What can hang from each mark:
reged: gepen
nafenus: derepa repi vovub
vovub: bano
bano: derepa repi vovub
gepen: derepa reged repi
derepa: bano nafenus
repi: bano nafenus

Known rows, with every way that one mark hangs from another:
derepa(nafenus(repi vovub(bano))): [ 4.681 -0.679  1.513 -2.133  0.501  2.188  0.431 -0.556 -2.016 -0.836
  1.305  1.319  2.279  1.672 -5.749 -1.041 -1.405 -1.399 -0.928 -4.647
  0.967]
nafenus(derepa repi): [ 4.334 -0.441  0.316  0.474  0.703  0.910  0.895  0.174 -0.200  0.216
 -0.605 -1.025 -1.666 -0.196 -5.003 -0.217  0.015 -1.604 -1.335  0.082
  0.887]
vovub(bano): [ 0.929  0.020 -0.475 -0.589 -0.132  0.330 -0.592  0.273 -2.003  0.294
  0.454 -0.014  1.394  2.176 -0.796  0.342 -1.335 -0.233 -0.094 -0.835
  0.301]
gepen(derepa(nafenus(repi))): [ 5.527 -0.319 -1.667 -1.086  1.541 -0.755  1.344 -0.048 -0.501 -0.173
  0.168  1.333 -0.072 -2.922 -5.272 -1.256  0.163 -1.429 -1.059 -2.380
  0.130]
reged(gepen(repi(nafenus))): [-0.875 -0.992  0.131  1.969 -0.081 -2.064 -0.941 -0.779 -0.434 -1.844
  2.054  2.371  1.587  3.685 -2.400  0.173 -0.316  1.220  2.065  0.028
 -0.222]
derepa(bano): [ 0.653 -0.006  0.517 -0.343  0.138 -0.181  0.745 -0.476 -0.866  2.325
  1.880 -0.313  1.310 -1.710 -0.621 -1.182  1.023 -0.854  0.250 -1.092
  0.826]
bano(derepa(nafenus) vovub): [ 1.565 -0.781 -1.346 -4.237  3.463  0.442  1.514 -2.015  0.730 -1.822
 -0.741  3.147  1.488 -2.060 -1.396  0.160  0.793  3.049 -1.935 -3.144
 -0.284]
repi(bano(derepa vovub)): [-0.526 -1.964  0.805 -2.561  1.892 -0.965  0.925 -1.655 -0.460 -1.225
 -0.972  0.539  2.608  0.770 -1.143 -0.457  0.836  2.723 -0.878 -0.769
 -0.826]
gepen(derepa(bano) reged repi): [ 5.518 -0.642 -1.552  0.916  3.814 -3.538  0.392  1.627 -1.149  1.223
 -0.471  1.460  0.187 -4.167 -6.314 -0.850  3.107 -0.393  2.898 -1.508
 -0.687]
vovub(bano(derepa repi)): [ 0.589  0.108 -2.090 -2.054  1.883  0.119  0.136 -1.205 -1.214  1.482
 -1.767 -0.005  2.071  3.506 -2.817  0.413 -0.225  1.700 -0.670  0.811
 -0.853]
bano(repi(nafenus(derepa))): [ 0.596 -0.521 -1.189  0.209  0.692 -0.380 -0.250 -1.425 -1.175  0.272
 -0.642 -0.515  1.464  3.104 -3.486 -0.545  0.751  1.507  0.400  0.998
 -0.160]
nafenus(repi vovub): [ 2.893 -0.773  2.927  0.515  0.293  1.928  0.461  0.105 -0.039 -0.065
 -0.069 -0.334  0.343  1.412 -4.667 -1.199 -0.368 -1.699 -0.097 -1.324
  0.175]
derepa(nafenus(vovub(bano))): [ 2.952 -0.459  0.879 -3.028  0.365  1.693  0.345 -0.715 -2.000 -1.137
  0.741  1.570  2.473  1.374 -2.916 -0.465 -1.223 -0.291 -0.438 -4.339
  0.673]
reged(gepen): [-0.286 -0.569  0.876  0.174 -1.311  0.793 -0.050 -0.612  0.145 -1.167
  1.647  0.719  0.270  0.932  0.183  0.609 -1.176 -0.109  0.464  0.377
  0.516]
reged(gepen(derepa(nafenus(repi vovub)))): [ 6.207 -1.390  1.633 -1.025  0.115  1.365  1.626 -0.811 -0.510 -1.560
  1.163  1.891  0.619 -1.238 -6.731 -1.125 -1.197 -2.049 -0.048 -3.130
  0.602]
repi(bano): [-1.068 -1.287  1.266 -0.406 -1.019 -1.651 -0.093 -0.424 -0.755 -0.508
  0.944 -0.630  1.844  1.158 -0.319 -0.804  0.261  0.129  0.255 -0.125
 -0.039]
derepa(bano(repi vovub) nafenus): [ 0.393 -0.357 -1.192 -3.867  3.311  1.340  0.994 -2.565 -0.140 -0.523
  1.735  3.066  3.887 -2.478 -2.094 -1.298  2.094  1.872 -0.648 -3.920
 -0.170]
nafenus(derepa repi vovub): [ 5.450 -0.994  2.700  0.385  0.508  2.204  1.077 -0.109 -0.499 -0.029
 -1.125 -1.252 -1.040  0.753 -6.749 -0.924 -0.033 -2.164 -0.869 -0.982
  0.772]
repi(bano(derepa vovub) nafenus): [-1.391 -2.592  0.693 -1.690  1.496 -2.021  0.464 -2.217 -1.633 -1.173
  0.307  0.761  4.584  3.287 -1.489 -1.159  0.699  3.932  0.020 -1.156
 -0.717]
repi(bano(derepa(nafenus(vovub)))): [ 1.305 -2.007  1.893 -3.751  0.529 -0.935  1.606 -2.087 -0.312 -0.778
  0.108  0.894  2.889  0.393 -3.312 -1.352  0.688  1.175 -0.918 -3.093
  0.184]
bano(derepa repi(nafenus)): [-1.563 -0.582 -1.660 -0.607  1.502 -1.206  0.044 -2.086 -0.340  1.064
 -0.942  0.256  2.848  3.829 -2.220 -0.628  0.976  3.093  0.147  1.158
 -1.057]
nafenus(repi(bano(derepa)) vovub): [ 2.354 -2.363  3.414 -1.041  0.273 -0.268  1.272 -0.968 -0.615  0.685
 -0.599 -1.259  2.080  2.596 -5.935 -1.760  0.327 -0.296 -0.763 -0.926
 -0.172]

Rows:
[ 0.282 -2.079 -0.019 -4.406  2.463 -1.089  1.466 -2.363 -0.126 -2.414
  0.206  2.441  3.276 -0.997 -1.615 -0.557  1.039  3.160 -1.677 -3.156
 -0.353]	repi(bano(derepa(nafenus) vovub))
[ 0.458 -2.665  1.266 -0.814  0.546 -1.087  0.040 -1.569 -2.417 -2.287
  0.463 -0.091  3.211  2.653 -2.696 -1.005  0.468  2.411  0.155 -1.400
  0.000]	repi(bano(vovub) nafenus(derepa))
[ 3.233 -1.068 -0.789 -3.470  3.682  1.127  1.728 -1.827  0.679 -1.562
 -0.312  2.932  1.217 -1.795 -4.209 -0.417  0.742  2.004 -2.562 -3.340
 -0.012]	bano(derepa(nafenus(repi)) vovub)
[ 5.087 -0.432 -2.734 -2.473  3.421 -1.681  0.984 -0.507 -0.919  1.030
  0.206  2.402  2.219 -4.835 -5.425 -1.447  3.009  0.789  1.838 -3.078
 -0.347]	gepen(derepa(bano(repi) nafenus) reged)
[ 0.409 -1.159 -0.804 -0.716  2.591  0.988 -0.168 -1.930 -1.132 -1.536
 -1.363  0.953  2.412  2.745 -3.530 -0.403  1.053  3.071  0.026 -0.205
 -0.813]	bano(repi(nafenus(derepa)) vovub)
[ 2.768 -0.645 -1.680  1.678  2.294 -3.860  0.395 -0.146 -2.198  2.282
  1.267  0.810  2.226 -0.836 -5.253 -2.010  2.002 -0.405  2.165 -1.032
 -0.369]	gepen(derepa(bano) repi(nafenus))
[-0.443 -0.307 -0.200 -1.745  2.811  1.475  0.407 -1.916 -0.484  0.837
  0.618  1.168  3.154 -1.025 -1.829 -1.275  1.858  1.364  0.093 -1.330
 -0.732]	derepa(bano(repi vovub))
[-0.402 -0.938  1.594 -0.236  0.613  0.616  0.036 -2.068 -1.833  2.037
  1.705 -0.194  4.750  2.908 -3.836 -2.698  1.403  0.518  1.866 -1.443
 -0.108]	derepa(bano(repi(nafenus(vovub))))
[ 3.710 -1.289 -2.124  2.150  3.149 -4.294 -0.940  1.430 -1.445 -1.023
 -1.625  2.143  0.759 -0.025 -6.039 -0.372  2.028  1.790  3.411 -0.530
 -1.426]	gepen(derepa reged repi(nafenus))
[ 5.030 -0.459  0.917 -0.102  0.841  0.587  1.654 -0.330 -1.140  2.340
  1.514 -1.282 -0.287 -2.132 -5.546 -1.315  1.099 -2.228 -1.003 -1.073
  1.719]	nafenus(derepa(bano) repi)
[ 2.465 -1.020 -0.739  1.670  0.882 -3.297  0.244 -0.790 -2.033  1.045
  2.815  1.550  2.508  0.309 -5.032 -1.486  0.787 -0.431  2.578 -0.654
  0.112]	reged(gepen(derepa(bano) repi(nafenus)))
[ 2.485 -1.283  2.183  0.567 -0.034  0.676  0.338 -0.852 -1.776 -0.262
 -0.563 -0.807  1.114  2.821 -4.231 -0.973  0.126  0.298  0.476 -1.125
  0.663]	repi(nafenus(derepa vovub))
[ 3.666 -1.284  1.612 -0.240 -0.297  1.098 -0.178 -0.582 -3.752 -0.113
 -0.083 -0.843  2.419  5.060 -5.038 -0.629 -1.239  0.009  0.536 -1.773
  0.890]	repi(nafenus(derepa vovub(bano)))
[-0.143 -1.413 -0.117 -0.673  1.831 -3.885  0.351 -0.638  0.152 -0.080
 -0.899  0.414  1.230  1.360 -3.488 -0.371  1.687  1.428 -0.070  0.502
 -0.981]	gepen(repi(bano(derepa)))
[-0.418 -0.596 -1.438 -2.438  3.918  1.002  0.551 -2.068  0.914 -0.527
 -2.609  1.392  1.724  0.903 -2.004  0.209  1.453  3.235 -1.128  0.432
 -1.631]	bano(derepa repi vovub)
[-1.400 -2.513  0.002 -0.727  3.177 -3.464 -0.046 -1.846 -1.048 -1.867
 -0.466  2.034  4.090  3.602 -3.958 -0.905  1.714  4.211  0.622 -1.009
 -1.455]	gepen(repi(bano(derepa vovub) nafenus))
[ 3.230 -0.639  0.136 -0.057 -0.538 -0.693  1.315 -0.473 -1.467  1.855
  2.442  0.209  1.232 -2.595 -2.315 -0.912 -0.079 -1.765  0.941 -0.430
  0.821]	reged(gepen(derepa(bano)))
[-0.328 -1.808  0.652 -0.606  0.602 -3.167  0.291 -1.179  0.391 -1.249
  0.764  1.261  1.352  2.346 -3.255  0.215  0.322  1.209  0.542  0.968
 -0.420]	reged(gepen(repi(bano(derepa))))
[-1.498 -1.121 -1.525 -1.510  3.339  0.105  0.024 -2.624 -0.250 -0.523
 -1.639  1.802  3.794  3.404 -2.257 -0.471  1.214  4.570 -0.190  0.109
 -1.669]	bano(derepa repi(nafenus) vovub)
[ 5.204 -0.571  0.602 -2.345  1.417  0.083  2.192 -0.952 -1.571  1.762
  1.075  1.020  2.068 -4.355 -4.775 -2.279  1.326 -1.817  0.188 -4.451
  0.757]	gepen(derepa(bano nafenus(vovub)))
[ 2.119 -0.361 -0.837 -0.374  0.494 -0.217  0.841 -1.271 -1.043  2.088
  1.304  0.238  2.110 -1.559 -3.326 -1.094  0.541 -1.054  1.298  0.521
 -0.103]	reged(gepen(derepa(bano(repi))))
[ 0.694 -1.942 -0.262 -2.545  0.988 -3.272  0.952 -2.075  0.549 -2.449
  1.880  2.961  1.968  0.606 -3.718  0.167  0.720  1.564 -0.340 -1.771
  0.134]	reged(gepen(repi(bano(derepa(nafenus)))))
[ 3.162 -1.314  2.652  0.092 -0.016  0.500  1.164 -1.336 -2.557  1.867
  1.629 -1.026  2.456  1.067 -4.758 -2.197  0.981 -0.622  0.782 -2.169
  1.541]	repi(nafenus(derepa(bano) vovub))
[ 3.484 -2.237  1.779 -0.729  1.256  0.402  0.823 -0.818 -1.189 -1.915
 -0.154 -0.438  1.204  0.528 -5.233 -0.933  0.370  0.159 -1.356 -1.395
  0.239]	nafenus(derepa repi(bano(vovub)))
[ 3.379 -0.793  0.313 -2.758  2.703  1.501  1.610 -1.684 -0.630 -0.392
  2.948  2.594  2.639 -3.508 -3.876 -1.848  1.201  0.001 -1.296 -5.052
  1.010]	derepa(bano(vovub) nafenus(repi))
[ 1.415 -0.413  0.978 -3.048  1.490  1.504  1.253 -2.390 -0.274  1.064
  1.521  1.561  3.406 -1.507 -3.876 -2.201  1.816 -0.359 -0.039 -3.830
  0.363]	derepa(bano(repi) nafenus(vovub))
[ 6.437 -0.891  2.226 -0.272  0.422  2.699  0.521  0.205 -2.540  0.308
 -0.822 -1.442  0.290  2.895 -7.503 -0.544 -1.336 -2.152 -0.957 -1.901
  1.097]	nafenus(derepa repi vovub(bano))
[ 2.596 -2.507  0.247  1.256  1.645 -4.530 -0.931  0.394 -1.803 -2.259
 -0.267  0.823  1.577  2.310 -6.506 -0.482  2.186  2.171  2.742 -0.879
 -0.235]	gepen(reged repi(bano nafenus(derepa)))
[ 5.379 -0.842 -0.741 -1.107  0.173 -0.124  1.344 -0.606 -0.346 -1.357
  1.788  2.301  0.194 -2.069 -4.882 -0.536 -1.059 -1.413 -0.475 -1.929
  0.758]	reged(gepen(derepa(nafenus(repi))))
